(in the rows, 128 means zero)
Known rows, with every way that one mark hangs from another
q_878{q_501{q_263{q_35 q_682}} q_970}: [167 126 133  54 144 134 163 102 139 201 113  90  94  90 172 156 126 125
 104]
q_158{q_35{q_263{q_682{q_204}}} q_501{q_878}}: [156 145 127  72 129 135 154  78 126 151 157  93  77  97 178 179 158 139
  87]
q_158{q_35{q_263} q_501}: [158 151 144  83 125 130 130  88 123 165 137  98 105 108 161 164 158 125
 114]
q_501{q_263{q_682}}: [164 139 132  74 119 143 141  92 132 165 131  98  92 116 171 161 154 117
 102]
q_501{q_158{q_35} q_263}: [150 155 145  80 117 150 120 102 131 158 131 104  90 125 169 185 151 105
  96]
q_501{q_158 q_263{q_35} q_878}: [160 156 123  67 117 151 123  86 130 162 139 109  80 103 173 178 135 119
  81]
q_35{q_263{q_682}}: [168 134 132  74 113 125 149  88 127 182 130  97 101 116 167 150 157 132
 108]
q_158{q_501{q_878}}: [162 143 138  77 126 142 116  87 124 154 142 107 102 103 162 171 158 115
 113]
q_501{q_158 q_878}: [158 145 138  75 112 144 114  99 127 163 136 111  95 120 166 177 152 113
  99]
q_158{q_35 q_501}: [151 142 149  87 136 143 121  95 124 155 135  96 113 107 162 172 165 116
 126]
q_501{q_158{q_35} q_263 q_878{q_970}}: [153 146 144  66 132 150 123 106 130 165 132 110  81 116 171 191 138 105
  84]
q_682{q_263}: [159 126 138  80 124 135 124 104 137 162 126 110 100 123 156 154 141 121
 115]
q_158{q_501{q_263}}: [163 149 139  79 122 144 123  88 126 159 136 107  93 110 162 171 148 109
 108]
q_878{q_501 q_970}: [163 119 152  64 132 131 133 127 134 194 109 100 110 113 155 152 136 113
 131]
q_501{q_158 q_263{q_35 q_682} q_878{q_970}}: [166 137 126  57 138 144 152  81 131 186 132 101  78  98 182 182 130 121
  77]
q_682{q_263{q_35}}: [161 123 130  77 134 136 133  96 134 171 127 105 101 104 157 150 133 133
 115]
q_682{q_204 q_263}: [155 116 133  78 123 140 132 112 134 154 139 112  80 125 157 160 135 130
 114]
q_263{q_35 q_682{q_204}}: [160 115 125  75 129 142 156  97 125 166 145  92  93  99 172 158 148 146
 120]
q_501{q_263 q_878{q_970}}: [169 132 135  62 125 144 124 107 130 165 132 116  84 112 161 165 136 112
 100]
q_501{q_878{q_970}}: [167 119 142  68 131 139 123 112 126 171 130 112 100 112 158 158 144 118
 118]

Rows
[157 116 125  77 131 142 139 104 133 158 141 107  84 106 158 155 127 143
 113] => q_682{q_204 q_263{q_35}}
[169 135 124  59 150 141 155  70 128 175 139  97  84  80 179 177 136 123
  88] => q_158{q_501{q_263{q_35 q_682} q_878{q_970}}}
[158 140 139  63 133 128 151  90 128 189 132  98  87 112 179 180 147 125
  81] => q_501{q_158{q_35{q_263{q_682}}} q_878{q_970}}
[143 149 138  67 124 145 155 109 141 168 133  88  71 115 182 191 139 116
  84] => q_878{q_501{q_158{q_35} q_263{q_682{q_204}}}}
[158 134 150  72 150 139 124  99 124 162 137 102 104 100 165 179 153 115
 113] => q_158{q_35 q_501{q_878{q_970}}}
[160 142 137  65 153 143 148  81 130 161 138  97  85  93 180 187 149 112
  87] => q_158{q_35 q_501{q_263{q_682} q_878{q_970}}}
[149 157 149  70 111 126 132 111 134 188 118  94  98 118 166 169 144 117
 100] => q_878{q_501{q_158{q_35{q_263}}}}
[152 148 127  73 135 152 147  81 130 134 158  96  67  97 182 192 154 123
  82] => q_158{q_35 q_501{q_263{q_682{q_204}} q_878}}
[149 133 160  69 137 134 132 127 136 196 109  96 107 117 165 178 139 107
 116] => q_878{q_501{q_158{q_35}} q_970}
[165 128 142  57 133 134 155 112 141 195 113  94  93 109 169 160 133 111
 104] => q_878{q_501{q_263{q_682}} q_970}
[160 137 134  55 138 135 161  98 139 210 112  90  89  98 179 175 122 116
  91] => q_878{q_501{q_158 q_263{q_35 q_682}} q_970}
[163 126 127  72 110 130 157  97 125 169 144  98  82 117 168 155 151 142
 108] => q_35{q_263{q_682{q_204}}}
[153 139 150  60 134 118 160 106 137 213 112  88  97 112 176 173 138 119
  95] => q_878{q_501{q_158{q_35{q_263{q_682}}}} q_970}
[165 131 147  60 127 136 134 124 137 189 112 104  94 112 157 156 128 106
 113] => q_878{q_501{q_263} q_970}
[144 148 154  77 123 138 123 118 136 179 117  94 108 118 167 177 150 109
 113] => q_878{q_501{q_158{q_35}}}
[150 142 150  61 140 137 154 109 142 195 112  89  89 112 180 186 136 105
  88] => q_878{q_501{q_158{q_35} q_263{q_682}} q_970}
[167 140 137  65 136 144 125  92 126 163 136 113  84 102 164 177 138 107
  97] => q_158{q_501{q_263 q_878{q_970}}}
[163 138 134  59 129 143 144  92 132 180 132 107  77 117 180 186 138 108
  76] => q_501{q_158 q_263{q_682} q_878{q_970}}
[164 147 130  76 130 145 130  80 126 163 138 102  94  91 165 166 141 121
 108] => q_158{q_501{q_263{q_35}}}
[147 158 143  68 126 141 147 100 143 178 118  87  89 113 181 185 147 107
  86] => q_878{q_501{q_158{q_35} q_263{q_682}}}
[168 146 121  67 121 150 123  91 129 154 139 108  85  96 165 158 139 127
  94] => q_501{q_263{q_35} q_878}
[162 138 139  65 146 126 155  79 125 179 137  94  95  95 176 175 153 128
  93] => q_158{q_35{q_263{q_682}} q_501{q_878{q_970}}}
[169 139 127  61 143 144 133  84 125 170 139 108  87  86 167 173 130 120
  96] => q_158{q_501{q_263{q_35} q_878{q_970}}}
